Known rows, with every way that one mark hangs from another
geda[nuro]: [-0.465  0.076 -2.331 -1.795  2.818  1.873 -1.436  1.238 -1.278  0.959
  1.966 -1.559  0.422 -3.210  2.213  1.781 -2.786 -3.142  1.236]
lozu[lorin[soga[lazoz] vuvel]]: [-1.141  0.726 -1.670 -1.671 -1.530  1.761 -0.265  1.895  0.223 -1.590
  0.716 -1.510  0.793 -0.496  2.431  1.263 -3.665 -1.685  3.048]
vuvel[lazoz[lozu[geda lorin[soga]]]]: [ 0.423  2.566 -0.983 -1.702  0.785  1.252  0.282  0.934 -2.157  0.265
  1.874  0.175 -0.772 -0.612  2.464  1.537 -1.452 -0.311  5.030]
nuro[geda]: [-0.808 -1.218 -2.177 -1.293  2.386  1.773 -1.076  1.171 -0.865  1.075
  0.751 -0.829 -0.260 -2.664  2.280  1.477 -3.471 -2.123  1.194]
lozu[geda]: [-1.238 -0.087 -1.120 -1.224  3.003  0.698 -0.940 -0.208 -0.916  0.545
  1.089 -0.380  0.485 -2.295  2.236  1.475 -2.262 -2.698  1.823]
lazoz[lozu[lorin[nuro soga]]]: [ 0.393  1.630 -2.214 -4.006 -1.008  1.029 -1.604  1.817 -2.020  0.672
  1.412  0.161 -0.191 -1.303  1.878  1.489 -2.053 -0.646  3.991]
lozu[geda[nuro] lorin]: [ 0.345  1.117 -0.850 -2.553  3.411  1.250  0.102 -0.179 -1.418  1.215
  2.062 -0.650 -1.133 -1.693  1.795  2.632 -2.211 -3.113  2.754]
soga[lazoz]: [-2.685 -0.041 -1.409 -0.956  1.592  0.824 -1.508  0.718 -0.118 -0.240
  0.804 -1.809  0.259 -2.540  2.697  1.167 -3.597 -2.930  1.228]
lazoz[lozu[geda lorin[soga]]]: [-0.060  1.894 -1.452 -2.688  0.550  1.013 -0.379  0.576 -2.118  0.713
  0.846  0.745  0.120 -0.211  2.967  2.587 -1.077 -1.298  4.561]
lorin[nuro[geda] vuvel[lazoz[lozu]]]: [ 0.742  0.707 -1.726 -1.085  0.111  1.379 -0.902  1.661 -1.961  0.426
  2.440 -0.123 -2.031 -2.175  1.597 -0.896 -4.006 -0.935  1.263]
vuvel[lazoz]: [-0.932  0.191 -1.860 -0.060  2.335  1.497 -1.096  1.439 -0.476  0.067
  1.882 -1.994  0.496 -3.341  1.829  0.013 -2.736 -1.231  1.958]
soga[lorin]: [-1.378 -0.415 -2.799 -2.413  1.370  2.179 -0.924  1.937  0.233  1.289
  1.189 -1.361  1.616 -2.625  1.681  1.972 -2.494 -1.676  2.916]
lazoz[lozu[geda]]: [-1.125  1.353 -1.143 -1.305  2.537  0.501 -1.423 -0.123 -1.933  1.131
  1.086  0.471 -0.010 -1.945  3.206  1.567 -1.326 -2.731  2.215]
soga[lorin[lozu nuro vuvel[lazoz]]]: [ 1.063  0.151 -2.320 -2.119 -1.090  3.208 -0.338  2.596 -0.207 -0.779
  2.849 -0.660  0.814 -1.309 -0.276  0.116 -3.890  1.095  2.735]
soga[lazoz[lozu[lorin[vuvel]]]]: [-1.608  2.236 -1.367 -1.150 -0.457  0.771 -1.509  0.893 -0.557 -0.219
  0.865 -0.909 -0.447 -0.708  3.195  1.064 -2.200 -2.574  2.460]
vuvel[lazoz[lozu]]: [-0.810  1.647 -1.969 -0.189  1.809  1.294 -1.787  1.369 -1.605  0.806
  1.880 -1.179 -0.067 -2.996  2.732  0.277 -1.617 -1.220  2.453]
lazoz[lozu[geda lorin]]: [-0.507  2.260 -0.840 -1.999  2.213  0.389 -0.895 -0.369 -1.749  1.377
  1.069  0.436 -0.775 -0.999  2.721  2.146 -0.758 -2.234  3.485]
lorin[lozu]: [-0.172 -0.323 -2.309 -1.145  1.373  2.379 -2.037  1.406 -0.823 -0.202
  1.036 -0.547  1.658 -1.740  1.820  1.935 -2.103 -0.652  1.583]

Rows
[ 0.067 -1.292 -1.701 -3.265 -1.268  2.524 -0.459  1.903 -1.687 -1.431
  1.224  0.362 -0.992 -0.470  1.171  1.955 -5.883  0.120  1.853] | lorin[lozu nuro[geda] soga[lazoz]]
[-0.287  2.040 -1.054  0.332  1.609  0.931 -0.576  0.470 -1.533  0.023
  2.123 -0.124 -0.236 -1.593  2.729 -0.163 -1.872 -1.806  2.180] | lorin[vuvel[lazoz[lozu[geda]]]]
[ 0.697  0.980 -2.238 -0.731 -0.783  2.472  0.120  2.538 -0.239 -1.115
  1.612 -1.592  1.098 -1.001  1.561  0.200 -2.692  0.051  3.804] | lozu[lorin[soga vuvel[lazoz]]]
[ 0.871  1.738 -2.337 -3.291 -2.338  1.457 -1.411  2.301 -1.562 -0.234
  1.372  0.201  0.375 -0.523  1.837  0.683 -2.286 -0.895  3.502] | lazoz[lozu[lorin[nuro soga vuvel]]]
[ 0.254  2.283 -0.728 -2.667  0.215  0.276 -0.834 -0.040 -1.556  0.753
  1.870  0.975 -1.326 -0.810  1.676  0.513 -1.949 -2.148  2.746] | lazoz[lozu[geda lorin[nuro vuvel]]]
[-1.542  0.257 -1.661 -4.010 -0.208  1.249 -0.493  1.325 -1.576  1.551
  1.562 -0.034 -2.367 -1.853  1.734  1.766 -4.679 -1.818  2.601] | soga[lazoz[lozu] lorin[nuro[geda]]]
[-0.080  1.975 -2.051 -1.264  0.106  1.327 -1.763  1.264 -0.868  0.701
  0.926 -0.402  0.682 -1.130  2.790  0.982 -0.973 -2.022  2.693] | lazoz[lozu[lorin[vuvel]]]
[ 0.900 -1.437 -1.946 -2.624  0.920  2.326 -1.401  1.362 -1.718  0.187
  1.441  0.421 -0.812 -1.618  0.705  1.521 -4.313 -0.204  0.938] | lorin[lozu nuro[geda]]
[-0.186  2.009 -0.455 -3.336  1.461 -0.105 -1.005 -0.502 -2.092  1.440
  1.828  0.763 -1.899 -1.468  1.588  1.339 -1.767 -2.101  3.268] | lazoz[lozu[geda lorin[nuro]]]
[ 1.757  1.125 -1.116 -0.228  2.070  2.683  0.383  0.971 -1.721 -1.007
  3.209 -0.275 -0.114 -1.043  1.218  1.232 -3.136 -1.088  1.705] | lorin[lozu[geda[nuro]] vuvel[lazoz]]
[-1.039 -0.363 -1.865 -1.685 -0.833  2.546 -1.150  1.937 -0.951 -1.887
  0.727 -0.725  1.512 -0.627  2.392  2.494 -3.714 -0.316  2.423] | lorin[lozu soga[lazoz]]
[ 1.379 -1.308 -2.635 -3.426 -0.974  3.478 -0.173  2.494 -0.620  0.030
  1.547  0.431  0.144 -0.554  0.058  1.625 -4.650  0.262  1.831] | soga[lorin[lozu nuro[geda] vuvel]]
[-0.748  1.886 -0.831 -0.173  2.812  0.592 -0.759  0.007 -2.095  0.875
  2.023 -0.091 -0.799 -2.273  2.737  0.544 -1.707 -1.586  2.783] | vuvel[lazoz[lozu[geda]]]
[ 1.854  0.390 -2.047 -1.975  0.308  3.201  0.141  1.667 -1.949 -1.451
  1.896  0.567  1.665  0.200  1.831  2.539 -3.201 -1.273  2.262] | lorin[lozu[geda[nuro]] soga vuvel]
[ 0.209  0.429 -0.891 -3.906  0.369  0.783  0.171  0.479 -1.268  0.097
  1.598  0.301 -0.734 -0.973  0.917  1.486 -3.200 -1.233  3.749] | lozu[geda lorin[nuro soga]]
[ 0.878 -0.283 -3.019 -1.343 -1.426  3.361 -1.314  2.696 -0.680 -1.982
  0.780 -0.189  3.064 -0.309  2.084  1.599 -2.790  0.109  2.076] | lorin[lozu soga vuvel]
[ 0.689  0.254 -2.110 -3.160 -1.801  1.811 -0.704  2.215 -0.250 -0.746
  1.384 -0.758  0.760 -0.964  0.937  0.556 -3.261 -0.776  3.045] | lozu[lorin[nuro soga vuvel]]
[-1.114  0.193 -1.126 -1.779 -0.112  2.407  0.424  0.778  0.047 -1.035
  1.297  0.113  0.866  0.361  1.464  2.382 -3.718 -1.371  2.656] | soga[lazoz lorin[lozu[geda] vuvel]]
[ 0.009 -0.461 -2.642 -2.489 -1.427  1.877 -1.285  2.383 -0.484 -1.127
  1.429 -0.752  1.655 -1.767  1.449 -0.007 -3.894 -1.344  1.623] | lorin[nuro soga vuvel]
